(in the rows, 128 means zero)
Known rows, with every step that occurs
E-T: [127 128 132 120 117 142 112 121 120 134 120 114 138 161 143 124 135 135
 131 114 104 131 136 130  76 111 122 125 110 135 136 117]
E-T-Q-D-M: [127 122 124 134 138 145 143 133 139 131 127 148 135 145 128 118 107 138
 100 146 125 127 135 147  57 120 123 130 101 137 141 147]
H-D-M: [131 137 122 138 129  77 132 164 136 120 127 119 143 142 132 108 121 120
  91 147 135 109 117 138 148 121 138 134 133 139 119 150]
Z-B: [133 124 140 132 115 119 116 125  96 127 133 115 124 124 138 127 141 134
 114 115 145 126 122 124 161 110 139 133 122 120 112 110]
S-T-Q-D-M-Z: [139 124 129 139 152 131 139 114 141 127 135 148 115 141 108 115 112 131
 107 155 147 111 126 122 139 134 128 121 122 128 138 157]
M-D-H: [124 138 126 129 141  80 124 157 136 120 134 132 147 122 144 107 131 119
  92 144 152 109 121 143 145 141 140 140 129 139 119 142]
M-D: [126 125 133 129 134  89 118 142 121 126 132 126 144 132 145 117 134 121
 107 136 152 123 121 128 134 147 137 129 127 136 119 126]
M-Z-B-T: [143 132 143 134 119 143 100 114 107 125 137 100 115 108 144 143 141 121
 135 108 114 120 124 137 228 124 139 132 124 119 127 120]
W-D-M-Z: [130 129 134 132 152  79 130 114 115 124 124 122 130 142 117 114 131 112
  85 130 151  93 120 141 165 119 133 125 131 119 131 149]
H-D-W: [126 149 110 127 125 103 124 152 125 114 126 104 148 143 142 120 131 119
 132 133 149 135 120 116 163 130 134 132 162 144 113 110]
M-Z-B-T-W: [139 133 133 131 117 159 102 112 110 119 127 109 113 107 141 147 134 119
 128 106 105 128 125 130 232 134 135 129 137 130 131 143]
A-Z: [132 124 137 123 126 114 122 104 111 124 127 125 122 145 140 124 142 129
 110 128 154 114 116 109 178 113 136 120 114 122 107 128]
M-Z-B-T-S: [141 137 139 126 114 160 108 114 126 125 137 112 115  98 135 149 133 128
 120 102 110 139 124 129 227 136 130 130 123 106 132 129]
W-T-Q: [119 112 135 120 146 129 138 123 129 132 124 143 128 137 120 125 128 128
 129 134  98 147 143 122  49 132 120 131 113 129 122 123]
D-W-F: [120 153 116 118 109 102 125 132 110 129 115 115 141 123 144 121 148 117
 149 119 114 126 127 103  76 117 127 123 148 132 128  99]
S-T-W-F: [125 130 123 123 100 127 122 120 137 135 111 135 120 126 121 118 134 126
 161 122  80 130 130  97  65 134 119 110 137 138 137 127]
Q-D-W: [129 142 111 122 121 135 129 123 125 124 129 130 141 142 134 127 130 133
 149 124 163 143 126 110 115 123 129 127 158 130 120  95]
W-F: [123 138 131 126 110  91 124 129 116 139 117 129 136 133 138 118 148 124
 141 118 103 119 129 113  58 113 128 119 124 124 124 112]
B-Z-A: [122 112 137 123 129 137 116  96  90 131 130 129 118 128 138 132 142 138
  89 117 125 116 132 111 246  98 143 129 138 109 117 113]
F-W-T: [124 116 132 110 117 117 126 148 121 139 117 126 140 143 127 131 136 120
 139 112  81 120 128 119  25 120 122 131 128 124 108 103]
E-T-Q: [120 121 135 128 140 152 125 119 119 130 121 131 133 152 139 125 125 139
 118 130  97 144 142 137  65 133 118 122  96 139 136 129]
F-W-D-M-Z-B-T-X: [132 113 141 126 115 122 128 123 132 131 128 112 126 107 123 144 127 124
 100 118 110 101 116 166 175 117 131 137 136 113 122 139]
D-M-Z: [137 143 133 130 145  88 122 125 109 123 126 123 129 144 131 118 136 115
  83 134 145  95 118 126 178 116 138 127 132 124 128 156]
A-Z-B: [135 118 143 128 116 130 119 109  96 121 135 110 112 120 143 130 142 134
  96 123 172 110 111 117 214  99 144 130 106 118 104 123]
E-T-Q-D-M-Z-A: [131 116 134 129 161 168 136 110 120 129 136 135 124 130 129 132 115 133
  66 141 158 100 133 137 168  88 131 128 111 122 136 155]
S-T: [136 119 132 125 116 125 116 114 133 133 128 129 119 145 116 113 132 138
 160 127 104 138 129 103 108 140 122 116 133 127 125 107]
F-W: [128 129 133 125 116 104 118 147 104 131 117 127 141 146 139 128 138 128
 124 113  93 115 119 123  82 135 128 119 133 123 104 108]
M-D-Q-T-X: [121 139 125 129 137 137 139 151 151 137 138 133 131 117 125 137 131 135
 153 150 181 145 124 141 134 150 127 138 133 138 153 143]
T-Q: [123 123 136 134 146 117 131 121 113 126 125 144 129 138 131 122 130 136
 115 134 110 144 135 125 103 143 125 119 116 129 119 128]
X-T-Q: [127 118 134 136 140 126 122 109 127 131 136 144 125 137 133 133 128 151
 139 136 120 143 133 113 155 151 121 111 109 134 116 126]
F-W-T-Q-D: [122 107 128 125 135 148 146 137 140 138 127 159 134 142 116 132 115 137
 140 132 111 137 136 127   5 130 119 128 114 124 113 111]
S-T-W-D: [125 106 126 125 124 126 127 100 139 128 117 134 120 139 102 116 120 131
 149 117 105 141 132 121 105 153 115 113 141 129 131 119]
F-W-D-Q-T: [120 140 121 138 143 138 134 155 122 135 125 122 127 116 113 136 126 126
 183 124 136 133 127 147  83 163 119 128 121 127 152 111]
H-D-Q-T-S: [127 160 114 137 134 155 137 166 155 127 136 127 126 112 118 137 119 133
 162 134 154 159 127 128 157 161 122 131 123 130 154 141]
F-W-D-Q: [116 126 129 136 131  89 133 169 113 129 121 123 136 125 123 126 126 121
 163 120 119 119 131 152  52 152 121 124 125 124 130 112]

Rows
[131 123 129 128 158 126 146 124 139 129 132 147 125 140 112 124 116 120
  96 148 149 109 131 130 103 114 130 134 119 126 133 156] -> W-T-Q-D-M-Z
[122 136 112 128 116 144 141 121 142 133 124 141 126 119 121 118 124 133
 174 140 116 142 135  99  36 136 118 117 139 136 139  99] -> S-T-Q-D-W-F
[126 128 130 141 133 135 119 139 117 118 130 107 112  92 125 143 124 112
 160 116 134 126 135 158 183 149 129 133 128 129 152 143] -> M-Z-B-T-W-D-Q
[125 127 113 107 121 146 136 126 140 131 128 128 140 141 122 129 128 125
 164 123 144 145 134 108  56 109 123 140 152 130 123  90] -> Q-D-W-T
[120 127 123 136 128 125 125 146 134 123 123 123 125 106 123 135 120 117
 183 116 100 147 142 157 109 166 119 127 134 134 152 131] -> B-T-W-D-Q
[125 124 130 105 117 137 133 125 146 136 125 138 131 133 117 132 130 130
 129 111 105 152 135 109  74 124 118 131 125 112 123 119] -> W-T-S
[136 145 127 139 146  78 127 148 127 118 129 113 135 148 131 113 127 111
  80 146 158  91 114 134 201 116 142 131 136 134 122 166] -> H-D-M-Z
[131 126 121 130 127 183 131 109 122 115 140 121 116  99 142 144 120 134
 137 134 159 144 123 125 191 131 134 134 124 130 123 108] -> A-Z-B-T-Q-D-W
[129 123 125 139 143 118 148 135 135 127 131 159 132 135 122 115 111 136
  97 150 138 128 129 138  86 131 129 128 119 129 128 145] -> T-Q-D-M
[125 118 131 137 123 144 126 137 120 116 131 109 107  86 129 142 121 118
 158 119 141 129 131 154 183 145 130 133 115 130 144 139] -> A-Z-B-T-W-D-Q
[129 131 128 132 137 127 120 117 131 114 127 115 121 101 124 130 126 115
 107 114 123 109 127 161 216 131 134 139 136 125 132 146] -> M-Z-B-T-W-D-H
[126 116 122 129 129  99 129 117 136 126 123 135 130 132 117 124 116 129
 112 126 128 118 123 132 161 139 122 120 131 135 129 147] -> X-T-W-D-M
[135 139 124 135 105 146 123 130 133 129 123 125 117  92 135 137 126 113
 123 121 109 105 124 133 152 112 135 131 129 131 146 152] -> Q-D-M-Z-B-T-W-F
[121 141 121 139 148 137 135 136 129 134 130 123 122 118 110 132 128 128
 184 129 155 145 133 145 110 158 120 129 120 127 161 116] -> W-D-Q-T
[125 113 124 127 138 128 152 155 139 133 124 155 136 132 116 122 107 128
 105 145 108 118 129 137  16 127 124 135 114 129 121 135] -> F-W-T-Q-D-M
[131 122 136 119 107 131 120 111 147 136 129 131 132 134 133 141 138 137
 146 117  93 149 131 139 138 126 124 128 144 121 122 122] -> B-T-X
[119 155 110 127 109  91 128 156 127 124 118 107 147 127 144 116 140 113
 144 131 124 122 123 111 101 117 131 127 152 143 122 108] -> H-D-W-F
[125 143 121 145 130  91 129 186 134 120 134 116 136 133 136 118 125 122
 159 143 150 130 131 142 124 139 134 133 130 142 130 136] -> H-D-Q
[121 119 117 100 112 146 148 116 159 138 129 140 141 149 116 135 130 136
 149 128 153 151 132 115  61  96 120 141 162 126 118 104] -> Q-D-W-T-X
[123 151 117 127 116 148 127 119 128 138 111 134 125 119 127 133 141 123
 153 117 108 136 128 108  93 133 123 119 131 137 147 131] -> Q-T-W-F
[136 129 135 150 145 132 124 144 128 114 138 109 118  98 137 132 115 118
  92 147 115 117 125 156 225 141 140 139 112 137 131 161] -> H-D-M-Z-B-T-Q
[123 119 135 111 109 143 126 111 141 140 121 127 140 167 135 130 137 145
 122 120 120 139 133 137  80  99 119 127 125 130 129 129] -> E-T-X
[129 114 134 133 139 137 129 112 132 129 129 144 115 136 113 115 122 143
 145 142  92 149 136 112  91 159 119 114 117 132 127 122] -> S-T-Q
[133 138 121 135 136 174 125 113 118 117 140 118 121 104 137 145 123 128
 139 129 154 141 129 129 193 135 133 134 140 129 132 113] -> M-Z-B-T-Q-D-W
[138 121 137 145 137 170 125 109 127 126 143 137 114 113 130 143 120 137
 133 130 136 136 133 142 173 133 133 129 113 120 129 127] -> M-Z-B-T-Q-D
[123 110 135 103 115 123 139 115 150 143 125 138 136 153 117 130 139 135
 134 124 122 142 133 123  60  98 121 136 141 121 115 120] -> W-T-X
[121 139 124 124 107 109 125 128 119 133 109 136 132 128 137 124 142 120
 135 114  93 125 130 109  76 123 125 116 136 134 129 133] -> T-W-F
[132 110 128 138 132 155 139 108 150 134 136 161 118 143 108 119 112 151
 156 144 128 151 137 115  72 147 119 115 120 128 127 115] -> S-T-Q-D
[119 123 122  95 116 131 140 119 144 135 123 127 141 145 123 134 139 128
 139 124 132 148 130 114  78 102 120 140 162 128 118 110] -> D-W-T-X
[133 130 129 121 111 133 116 111 144 134 137 140 128 133 130 140 130 152
 140 112 128 149 125 101 183 144 118 111 120 116 118 122] -> X-T-S
[134 116 135 133 146 142 142 126 122 127 139 132 115 115 117 128 118 125
  84 143 168 107 126 134 142  99 137 145 109 122 128 148] -> W-T-Q-D-M-Z-B
[136 129 132 133 154 108 127 137 116 121 136 113 130 126 132 123 128 116
  58 141 167  85 118 127 252  89 145 131 141 123 114 157] -> H-D-M-Z-A
[144 136 131 131 114 164 123 123 142 125 141 126 116  94 127 144 116 130
 106 116 134 129 121 139 213 128 133 136 120 108 139 144] -> Q-D-M-Z-B-T-S
